Each row comes from the steps of one path. Every step used is in the known rows, and no mark comes twice. Write the path behind each row, first mark first.
Known rows
C-W-H-N: [-0.70,1.05,-0.55,0.18,1.57,-0.55,-0.85,2.04,0.39,-1.06,-1.21,-4.78,0.46,-0.66,1.53,1.19,0.29,1.10,3.65,-0.63,-0.10,0.40,0.59,-2.03]
H-E: [0.44,0.01,-0.33,0.20,0.57,0.65,-0.37,1.29,0.92,1.01,-0.45,-0.78,0.69,-0.74,-0.21,-0.29,0.66,-0.37,-0.34,-0.17,-0.71,0.54,0.22,-0.56]
W-C-H-E-V: [1.34,1.21,-1.25,-0.08,1.47,0.22,-1.84,2.80,1.83,2.29,-2.20,-5.14,0.30,-0.46,1.95,0.61,0.48,0.20,0.94,-0.74,-0.40,0.95,0.05,-2.34]
E-V-H: [1.33,1.01,0.08,-0.35,-0.05,-0.88,-1.41,0.46,0.41,0.59,-1.05,-2.68,0.84,0.40,2.25,-0.66,0.01,0.30,0.53,-0.53,0.02,-0.32,-0.71,-0.44]
T-W-H-E: [-0.42,-0.02,-0.22,1.18,-0.34,0.31,0.54,0.78,0.63,0.88,-0.31,-4.92,0.45,-1.83,-1.18,1.12,0.20,0.85,1.25,-0.13,-1.34,0.61,1.22,-0.73]
Z-T-W-C-H: [-0.79,-0.18,-1.01,1.38,-0.94,-0.79,-0.11,-0.70,0.04,-1.14,-0.60,-4.15,-1.81,-1.38,-0.87,2.36,0.32,1.07,1.91,0.15,-0.83,-0.25,1.55,0.60]
Z-T-W-H-E-V: [0.20,0.27,-0.17,1.46,0.06,1.17,-0.26,-0.59,0.32,-0.24,-0.98,-4.71,0.59,-2.18,-0.29,0.84,-0.18,0.93,1.33,0.57,-0.96,-0.09,1.25,-0.03]
T-W-H-N: [-0.90,0.87,0.15,1.23,-0.29,-0.17,0.42,0.66,0.08,-0.79,-0.37,-5.38,0.15,-1.47,-0.70,1.08,-0.21,1.35,2.53,-0.19,-0.12,0.31,0.98,-0.69]
H-T-Z: [0.03,0.39,-0.40,-0.37,-0.32,1.49,0.08,2.14,-0.32,-0.84,-0.50,1.74,0.56,-0.22,-1.81,0.70,0.68,-0.78,0.12,0.89,-0.34,1.01,0.85,1.36]
T-W-H-E-V-C: [0.77,1.26,-0.96,1.48,-0.35,-0.17,-1.13,2.14,1.24,1.83,-1.66,-6.90,0.88,-1.22,2.18,0.41,-0.07,0.81,1.28,-0.81,-0.97,0.38,0.80,-0.37]
Z-T-W-C-V-H-N: [-0.70,0.92,-1.35,1.75,-0.66,-1.85,-1.45,0.77,1.16,-1.36,-1.74,-6.17,-1.29,-1.89,0.49,2.49,1.35,1.42,2.67,0.13,-1.25,-0.12,0.97,1.12]
E-V: [0.95,0.72,0.04,0.06,0.21,0.39,-0.66,0.07,0.08,0.50,-0.80,-0.71,0.37,0.44,1.84,-0.58,-0.58,0.07,-0.17,-0.06,0.57,-0.10,-0.56,-0.20]
C-V: [0.01,-0.18,-0.52,0.22,0.22,-0.90,-0.50,1.03,0.43,0.75,-0.89,-1.18,-0.19,0.56,1.14,0.71,0.26,0.12,0.05,0.05,-0.19,0.18,-0.55,0.12]
Z-T-Y: [-0.31,-0.66,0.32,0.31,-0.64,0.78,0.36,-1.64,-0.95,-2.25,1.02,0.60,-0.17,-0.32,-1.52,1.84,0.45,0.20,0.51,0.87,-0.36,-0.49,1.04,2.27]
W-H-N: [-0.46,1.20,0.28,-0.23,1.47,0.23,-0.44,1.29,0.47,-0.43,-0.55,-3.96,0.87,-1.15,-0.46,0.24,0.11,0.78,2.27,-0.04,0.27,0.51,0.41,-1.90]
W-C-V-E: [0.59,0.08,-2.36,0.10,0.69,-1.70,-2.28,2.02,2.25,2.45,-2.15,-3.07,-0.92,-0.77,1.86,1.98,1.28,0.69,-0.17,-0.06,-1.46,0.52,-0.15,0.04]
W-H: [-0.36,0.26,0.05,-0.52,0.86,0.14,-0.04,0.13,0.03,0.29,0.08,-2.70,0.43,-0.76,-0.71,0.65,-0.12,0.69,1.32,0.23,-0.32,0.23,0.44,-1.33]
E-V-C-W-H-N: [0.45,2.36,-1.24,0.55,1.56,-1.10,-2.47,3.40,0.94,-0.07,-2.56,-6.75,0.88,-0.08,4.86,0.45,0.01,1.04,3.73,-1.41,0.40,0.08,0.27,-1.72]
E-V-H-N: [1.19,1.97,0.27,-0.09,0.56,-0.68,-1.81,1.46,0.81,-0.11,-1.57,-3.91,1.35,0.00,2.56,-1.13,0.19,0.42,1.47,-0.75,0.61,-0.04,-0.76,-0.92]
E-V-C-W-H: [0.52,1.44,-1.42,0.22,1.00,-1.23,-2.07,2.27,0.55,0.61,-1.95,-5.57,0.45,0.23,4.60,0.95,-0.20,0.95,2.78,-1.11,-0.22,-0.13,0.25,-1.14]
W-H-T-Y: [0.28,0.41,-0.20,-1.01,0.61,1.84,-0.38,1.38,-0.11,-0.57,0.44,-2.04,0.77,-1.40,-2.29,2.20,1.19,0.15,1.95,0.82,-0.35,0.54,1.12,0.18]
T-Y: [0.03,-0.24,0.24,0.02,-0.75,0.32,0.45,-0.24,-0.57,-0.70,0.91,-0.26,0.11,0.45,-0.61,1.63,0.24,0.21,0.22,0.11,-0.09,0.07,0.49,1.26]

Write each row's path
[-0.23,0.38,-1.51,1.16,-1.42,-2.42,-0.98,1.00,1.01,0.98,-1.28,-5.77,-1.50,-0.67,1.12,2.68,0.91,1.32,1.49,-0.44,-1.59,0.14,0.44,0.76] -> T-W-C-V-H
[-0.68,0.41,-1.08,-0.42,0.62,0.71,-0.41,3.04,-0.39,-1.15,-1.17,-1.89,0.57,-0.52,-0.57,2.42,0.73,0.21,2.91,0.49,-1.01,1.21,1.53,-0.20] -> C-W-H-T-Z
[1.17,1.27,-0.75,0.37,0.01,-0.50,-1.69,1.40,0.62,0.91,-1.36,-2.05,0.44,0.57,3.30,-0.72,-0.31,-0.05,0.09,-0.70,0.43,-0.24,-0.41,0.37] -> E-V-C
[-0.01,0.52,-0.95,-0.32,0.65,-0.84,-0.86,1.44,0.84,0.85,-0.88,-3.62,-0.89,-0.27,0.34,1.44,0.38,0.50,1.40,-0.46,-0.26,0.52,0.37,-1.55] -> W-C-H
[-0.13,0.31,-1.59,0.11,0.57,-0.83,-1.11,1.41,1.18,1.26,-1.28,-2.38,-1.32,-0.33,0.98,2.00,0.58,0.54,0.53,0.26,-0.66,0.63,-0.02,-0.29] -> W-C-V
[0.05,0.29,-1.04,-0.54,0.78,0.98,-0.75,2.20,-0.24,-1.23,-0.21,-2.92,0.43,-0.88,-0.41,3.11,1.46,0.49,3.24,0.22,-0.79,0.41,1.28,0.02] -> C-W-H-T-Y
[-0.24,0.13,-0.91,0.11,1.57,-0.05,-0.82,2.25,0.88,0.70,-1.10,-4.37,0.77,-1.01,1.03,1.31,0.76,0.65,2.41,-0.54,-1.37,0.60,0.87,-2.04] -> C-W-H-E
[-1.19,-0.42,0.03,1.23,-0.73,0.12,0.75,-1.93,-0.68,-1.68,0.30,-3.30,-0.51,-1.93,-1.89,1.70,-0.20,1.21,1.84,0.83,-0.89,-0.51,1.63,0.79] -> Z-T-W-H
[0.18,0.62,-1.51,-0.26,0.39,-2.10,-1.85,1.71,1.57,1.36,-1.43,-4.33,-0.84,-0.38,1.43,1.90,1.21,0.80,1.21,-0.21,-1.22,0.41,-0.14,-0.43] -> W-C-V-H
[0.55,0.52,-1.29,1.66,-0.07,0.24,-1.04,0.67,1.08,0.31,-1.92,-5.69,-0.69,-1.65,0.72,1.50,0.39,0.69,1.43,-0.07,-0.96,0.23,1.19,-0.23] -> Z-T-W-C-H-E-V
[1.53,1.37,-1.10,0.55,0.61,0.18,-1.93,2.73,1.53,1.93,-1.82,-2.78,1.12,-0.12,3.15,-1.11,0.40,-0.45,-0.22,-0.90,-0.32,0.31,-0.18,-0.20] -> H-E-V-C
[0.36,0.58,-0.86,0.02,0.05,-1.70,-1.28,2.16,0.56,0.77,-1.05,-3.69,0.26,0.64,1.92,-0.05,0.32,-0.11,1.15,-1.31,-0.15,-0.12,-0.02,-0.46] -> V-C-H
[1.30,1.34,-0.79,0.03,0.21,-1.41,-1.91,2.31,0.75,1.18,-1.88,-4.33,0.63,1.13,3.79,-0.58,-0.30,0.05,0.93,-1.37,0.59,-0.18,-0.58,-0.70] -> E-V-C-H
[0.97,0.94,-0.12,-0.25,1.64,1.15,-0.99,1.53,1.08,1.81,-1.19,-4.18,1.55,-1.02,0.96,-0.21,-0.05,0.39,0.82,-0.05,-0.38,0.67,0.10,-2.13] -> W-H-E-V
[0.19,1.03,-1.97,-0.70,0.06,-0.63,-1.77,3.86,1.19,0.52,-1.94,-2.72,-0.18,-0.67,-0.35,2.63,1.80,-0.01,1.42,0.73,-1.60,1.39,0.72,0.94] -> W-C-V-H-T-Z
[0.60,0.99,-1.69,-0.82,1.25,0.61,-1.69,2.90,1.23,0.55,-1.34,-2.71,-0.62,-1.34,-0.67,1.32,1.46,-0.22,1.74,0.02,-0.27,0.77,0.59,-1.20] -> W-C-H-T
[1.50,1.46,-1.43,0.98,-0.98,-0.38,-1.80,3.09,0.66,0.55,-2.22,-4.84,0.23,-0.21,2.52,0.11,0.47,-0.13,1.49,-1.11,0.22,-0.14,0.24,0.67] -> E-V-C-H-T-W
[-0.08,1.40,-0.91,0.01,1.24,-0.67,-1.29,2.51,1.21,0.10,-1.43,-4.82,-0.40,-0.60,0.63,0.94,0.62,0.62,2.31,-0.73,0.29,0.75,0.40,-2.01] -> W-C-H-N
[1.34,0.70,-0.24,0.17,0.78,1.00,-0.92,1.50,1.06,1.46,-1.27,-1.46,1.06,-0.24,1.62,-0.85,0.08,-0.31,-0.46,-0.29,-0.18,0.50,-0.36,-0.84] -> H-E-V
